What can hang from each mark:
E: J T
N: T
Z: T
F: W
W: F T
T: A G U
G: R T
J: W
R: G
U: T
X: T

Every row comes from one small tree of marks. The marks that hang from a mark follow it in brackets, in alphabetical order. Every link used is in the known rows. Which tree was each row made from?
Known rows:
J[W[T[U]]]: [ 1.939 -0.757 -3.780  0.651 -0.954 -1.064 -0.875  0.677  3.654 -0.014
 -0.916 -2.826  0.433 -1.951  2.239 -2.899  1.594  1.104  0.918  0.261
 -0.475  1.761]
R[G[T[U]]]: [-1.281  0.122 -4.774  1.042  1.152 -1.742  1.387  0.630 -0.722  1.206
 -2.382 -4.872 -1.857 -0.909  3.320 -4.393  0.468 -1.046 -0.271  1.916
 -0.412 -1.842]
T[G[R] U]: [-3.021  1.450 -2.586  0.299 -4.778  0.243 -1.639  2.706 -0.072  3.224
 -2.005 -3.627  0.705 -2.540  2.179 -1.723 -0.726 -3.875  1.667 -0.292
 -0.146  3.901]
X[T[U]]: [-2.219 -0.141 -3.266 -0.598 -0.901 -2.354  0.422 -1.694  0.868 -0.434
 -1.487 -3.519  0.696 -1.783  2.541 -7.384  0.938 -1.963  1.323  0.628
  0.162 -1.357]
U[T]: [ 0.064 -0.048 -3.254 -1.014 -1.374 -0.795  1.548 -1.774  0.115 -1.501
 -1.647 -4.258 -1.143 -2.962  1.437 -4.887  1.208  2.588  0.798  3.254
  0.359 -3.471]
U[T[G[R]]]: [-0.846 -0.382 -2.495 -1.075 -1.670  1.076  0.989  0.610 -1.982  1.170
 -1.665 -4.224 -1.638 -2.387  1.273 -3.591  0.249  1.596  1.096  3.711
  0.202 -0.789]
F[W[T[A G[R] U]]]: [ 1.663  1.459 -2.418 -1.125 -1.003  1.090  0.552  0.346  1.698  0.413
 -1.726 -2.798 -0.952 -3.034  1.966 -0.287  0.548 -0.671  1.438  0.683
  1.426  4.045]
E[T[U]]: [-1.131  0.707 -2.630 -0.612 -1.251 -1.663  0.744 -1.600  1.782 -0.254
 -1.536 -0.376  0.677 -2.950  2.342 -3.265 -1.487 -1.583  0.059  0.530
 -0.372 -0.992]
X[T[A U]]: [-3.038 -1.051 -3.094  0.251 -0.829 -2.031  1.781 -2.116  1.237 -0.099
 -2.038 -4.117  0.539 -2.632  2.978 -4.173  0.563 -1.360  1.521  1.050
  0.448 -0.507]
J[W[F T]]: [ 1.672 -0.692 -4.396 -1.194 -0.419 -0.054 -0.270  0.806  3.793 -0.828
  0.069 -0.088  1.561 -1.032  2.388 -4.126  0.793  3.354  1.491  0.652
  1.059 -1.424]
J[W]: [ 2.230  1.026 -5.306 -0.465 -3.202 -0.570  0.727 -1.482  4.861 -1.154
 -0.597 -4.248 -0.427 -1.043  1.684 -4.000  3.171  3.062  0.007 -0.420
 -0.794  0.922]
G[R T]: [ 2.030  0.881 -4.416 -1.489 -1.537  2.092  2.905 -0.887  1.069  4.729
 -0.289 -3.261 -0.436 -2.542  1.364 -6.236  1.515 -0.294  1.075  3.484
  1.222 -3.247]
Z[T[G[R] U]]: [-1.380  2.676 -1.616  1.366 -1.295  0.130 -1.292  0.900 -1.136  2.233
 -1.881 -4.502  0.223 -3.064  1.600 -3.338 -0.228 -2.964  1.558  1.600
  0.941  2.015]
E[J[W] T[A G U]]: [-2.085 -3.501 -0.112 -0.873 -1.991  0.463  2.447  1.096  2.329  2.415
 -3.017  0.359 -0.019 -2.061  1.912  4.821 -1.716  1.977  0.178  1.197
 -1.069  5.454]
N[T[A G[R] U]]: [-3.067 -1.794 -5.545  1.270 -0.660  0.885  1.838  0.710 -0.722  2.694
 -2.353 -4.309 -0.858 -3.575  2.035  1.287 -1.039 -2.569  2.032  1.352
  1.310  2.472]
U[T[A G[R]]]: [-1.658 -1.323 -2.272 -0.226 -1.590  1.445  2.342  0.201 -1.616  1.495
 -2.215 -4.866 -1.792 -3.232  1.673 -0.377 -0.089  2.161  1.323  4.132
  0.433  0.057]
T[U]: [-1.712  2.027 -3.694  0.346 -4.385 -2.423 -0.826 -0.667  2.924 -0.622
 -1.968 -3.618  1.358 -3.349  2.448 -3.610  0.602 -2.443  1.236 -0.916
  0.015  0.117]
F[W]: [ 3.181  4.181 -4.620 -2.770 -3.093 -0.030  1.603 -3.296  4.072 -2.803
 -1.059 -3.803 -1.343 -1.978  1.269 -4.572  3.022  1.657  0.175 -0.527
  1.070  0.720]
E[J T[A G[R] U]]: [-3.328 -2.098  0.061 -1.441 -2.405  1.277  3.128  0.691  1.121  3.738
 -2.993  1.282  0.636 -2.741  1.680  3.768 -2.779  0.104  0.970  2.112
 -0.425  2.303]
W[T[A G U]]: [-3.064 -1.927 -1.532  1.752 -0.539 -1.058 -1.026  1.335  0.432  1.259
 -2.132 -1.996  0.375 -3.724  2.862  0.767 -1.522 -0.867  2.196  1.335
  0.022  1.789]
F[W[T]]: [ 3.546  2.542 -3.654 -2.269 -0.536  0.059  0.886 -2.203  3.228 -2.165
 -0.827 -2.157 -1.164 -2.274  1.377 -4.330  2.074  1.633  0.765  0.618
  1.202 -0.049]
E[J[W] T[U]]: [ 0.216 -1.757 -1.228 -1.976 -1.942 -0.443  2.129 -0.173  3.789  1.107
 -2.224  1.188  0.865 -1.702  1.479  0.261 -0.563  1.622 -0.055  0.878
 -0.909  1.657]
W[F T[A G U]]: [-4.377 -2.155 -1.630 -0.014 -0.246 -0.403 -1.407  3.177  0.194  0.868
 -1.483  1.553  2.818 -3.314  3.665  0.254 -3.531 -0.413  3.359  1.246
  2.468 -0.419]
R[G[T[A]]]: [-1.184 -0.277 -5.229  1.017  1.575 -0.972  3.218 -0.809 -0.167  0.910
 -2.202 -5.070 -2.606 -0.914  3.223 -3.007  0.813  1.265 -0.338  2.751
 -0.393 -2.898]
X[T[G U]]: [-3.678 -0.931 -2.349 -0.342 -1.029 -1.779 -0.604 -0.042 -0.985  0.592
 -1.752 -3.726 -0.111 -1.281  2.578 -6.050  0.163 -2.130  1.351  0.529
 -0.198  1.623]

Which tree is each row?
[ 2.485  2.001 -2.997 -2.104 -0.628  0.440  0.220 -1.049  1.950 -1.515
 -1.004 -2.329 -1.719 -1.915  1.391 -3.379  1.521  1.504  0.811  0.528
  0.908  2.050]	F[W[T[G]]]
[-1.863 -0.475 -4.641  1.642  1.218 -1.514  2.296  0.342 -0.472  1.383
 -2.740 -5.271 -1.981 -1.510  3.625 -2.162  0.171 -0.742 -0.106  2.227
 -0.278 -1.282]	R[G[T[A U]]]
[ 0.215 -0.341 -3.436  0.186 -1.937  1.668  2.976  0.387  1.100  5.790
 -1.593 -4.151  0.333 -4.270  2.403 -1.755  0.250 -2.632  1.634  3.173
  1.736 -0.119]	G[R T[A U]]
[ 1.039  0.617 -3.619 -0.626 -2.016  1.286  1.604  0.796  0.613  5.496
 -1.008 -3.544  0.476 -3.419  1.906 -4.967  0.611 -3.126  1.425  2.743
  1.461 -0.962]	G[R T[U]]
[ 2.252  1.747 -2.959 -1.085 -0.815 -0.232  0.910 -1.318  3.210 -1.491
 -1.724 -2.775 -0.612 -3.512  2.041 -1.218  1.168  0.045  1.178  0.409
  1.484  2.161]	F[W[T[A U]]]
[-3.852 -1.721 -1.778 -0.316 -0.400  0.903 -0.947  3.881 -0.124  2.532
 -1.254  1.775  3.186 -3.244  3.438  0.199 -3.709 -1.246  3.660  1.824
  2.732 -0.743]	W[F T[A G[R] U]]
[-0.900 -1.148 -3.141  0.802 -1.685 -1.017  1.958 -1.049  1.632  2.363
 -2.031 -4.562 -0.353 -4.406  2.849 -1.694  0.613 -0.997  1.046  2.060
  1.111  0.531]	G[T[A U]]
[ 0.359 -2.386 -1.856 -2.000 -1.379  0.672  4.776 -2.264  4.617  0.699
 -2.001  0.840 -0.170 -1.705  1.348  2.201 -0.069  5.037 -0.196  2.025
 -0.908  0.161]	E[J[W] T[A]]
[-1.562 -0.779 -0.907 -2.230 -2.255 -0.969  2.371 -1.295  2.857  0.772
 -2.418  1.893  1.212 -2.462  1.433 -0.693 -1.467  0.591  0.474  1.220
 -0.566 -1.223]	E[J T[U]]
[ 1.186 -0.023 -4.268 -0.661 -1.465  2.467  4.251 -1.310  1.495  5.047
 -0.856 -3.826 -0.595 -3.401  1.828 -2.990  1.155  0.213  1.285  3.873
  1.495 -2.420]	G[R T[A]]
[ 1.317 -1.149 -2.739 -1.883 -2.540 -0.055  1.922 -0.964  4.901  0.170
 -1.444 -0.543  0.424 -1.062  0.924 -1.703  2.113  4.834  1.081  1.221
 -0.677 -1.047]	E[J[W[T]]]
[-3.057 -0.819 -1.995 -1.104 -0.492  0.531 -2.245  4.333 -0.541  2.248
 -0.699  2.372  3.296 -2.408  2.995 -3.024 -3.355 -1.735  3.489  1.381
  2.461 -1.577]	W[F T[G[R] U]]
[-2.894 -1.451 -2.579 -1.134  0.136  1.682  0.365  2.204  0.322  1.852
 -0.494  2.054  2.261 -2.389  2.852 -1.025 -2.797  1.597  3.325  2.522
  2.532 -3.043]	W[F T[A G[R]]]
[ 2.946  1.893 -3.518 -1.647 -0.446  0.283  1.813 -2.517  3.519 -1.971
 -1.216 -2.586 -1.286 -2.890  1.722 -2.084  1.826  2.020  0.941  0.885
  1.356  0.510]	F[W[T[A]]]
[-2.772  0.510 -3.465  0.249 -3.923  1.904  2.150 -0.242  1.106  2.598
 -1.735 -4.104 -0.799 -2.554  1.971  1.045  0.036  0.917  1.489  1.332
 -0.125  1.764]	T[A G[R]]
[ 2.846  2.352 -3.091 -1.661 -0.885 -0.509  0.001 -1.081  2.901 -1.665
 -1.347 -2.382 -0.535 -2.892  1.803 -3.449  1.434 -0.323  0.990  0.113
  1.374  1.584]	F[W[T[U]]]
[-2.209 -1.762 -2.150  0.069 -1.428  0.116  1.836 -0.475 -1.310 -0.157
 -2.445 -5.081 -2.102 -3.277  1.877 -0.376  0.096  2.958  0.986  3.582
  0.189  0.319]	U[T[A G]]
[ 0.628 -1.564 -2.298 -1.756 -2.600  0.244  1.393 -0.109  3.985  0.661
 -1.555 -0.596  0.080 -0.820  0.928 -1.086  1.722  4.708  1.079  1.188
 -0.882  0.369]	E[J[W[T[G]]]]
[-4.981 -0.441 -2.120  1.846 -4.459 -1.133 -0.433  1.133  0.892  1.217
 -3.121 -4.787  0.094 -3.839  3.086  2.886 -0.978 -1.963  1.549 -0.504
 -0.234  5.520]	T[A G U]
[ 1.926  1.321 -2.900 -1.507 -0.567  0.703  1.094 -1.345  2.228 -1.273
 -1.389 -2.746 -1.747 -2.520  1.725 -1.101  1.275  1.873  0.950  0.820
  1.080  2.591]	F[W[T[A G]]]
[ 0.136 -1.435 -2.365 -2.307 -2.648 -0.104  1.056  0.790  4.546  0.335
 -1.458  1.079  2.086 -1.307  1.563 -1.376  0.659  3.653  1.795  0.835
  0.643 -1.032]	E[J[W[F T[U]]]]
[ 1.028 -1.757 -3.565  0.828 -0.688  0.127  0.226  0.431  2.978  0.351
 -0.972 -3.192 -0.864 -1.548  2.115 -0.553  1.427  3.336  0.830  0.935
 -0.763  2.807]	J[W[T[A G]]]
[ 0.968 -1.260 -2.392 -1.946 -2.713  1.173  1.732  0.429  3.793  1.847
 -1.389 -0.490  0.302 -0.799  0.749 -1.118  1.604  4.134  1.267  1.540
 -0.683  0.177]	E[J[W[T[G[R]]]]]
[-0.616 -2.697 -1.059 -1.132 -1.854 -0.116  3.497 -0.555  4.183  1.438
 -2.748  0.612  0.751 -2.573  1.935  3.463 -0.926  2.152  0.156  1.277
 -0.666  2.495]	E[J[W] T[A U]]
[ 0.241 -1.712 -2.710 -2.352 -2.369  0.483  2.391 -0.233  4.972  0.180
 -1.348  0.929  1.565 -1.294  1.516 -0.404  0.913  5.309  1.723  1.400
  0.606 -1.782]	E[J[W[F T[A]]]]
[-1.962  2.236 -1.455  1.662 -1.157 -1.168 -1.745  0.195 -0.826  0.530
 -2.119 -4.733 -0.132 -3.121  1.871 -3.301 -0.061 -2.168  1.209  1.043
  0.592  2.389]	Z[T[G U]]
[ 0.122 -1.659 -1.901 -1.379 -2.820 -0.147  0.792  0.698  3.775  1.033
 -1.926 -0.791  0.520 -1.256  1.224 -0.465  1.261  3.283  1.270  0.820
 -0.792  1.560]	E[J[W[T[G U]]]]
[-2.015 -1.034 -3.355 -1.118  0.417 -0.177  0.933 -0.177  2.433 -0.821
 -0.490  2.069  2.718 -2.954  3.059 -2.371 -1.853  2.577  3.001  2.055
  2.642 -5.722]	W[F T[A]]
[-0.489 -2.115 -2.267 -2.239 -2.416  0.755  1.869  0.632  4.070  0.607
 -1.492  0.837  1.198 -1.060  1.534  0.255  0.569  5.194  1.757  1.325
  0.399 -0.302]	E[J[W[F T[A G]]]]
[-0.735 -2.142 -0.467 -2.023 -2.202  1.436  1.574  2.233  1.648  3.830
 -2.246  1.183  0.415 -1.154  1.312  1.579 -1.499  0.656  0.276  1.331
 -1.033  4.345]	E[J[W] T[G[R] U]]
[ 1.049 -0.990 -3.863 -1.205 -0.627  1.272 -0.644  2.527  2.276  1.059
  0.053 -0.131  1.209 -0.648  2.206 -3.181  0.127  2.700  1.703  0.978
  1.014  0.455]	J[W[F T[G[R]]]]
[-3.598 -1.227 -1.804 -0.835 -0.329 -0.731 -2.782  3.571 -0.240  0.536
 -0.932  2.169  2.980 -2.437  3.237 -2.942 -3.183 -0.976  3.180  0.861
  2.271 -1.235]	W[F T[G U]]
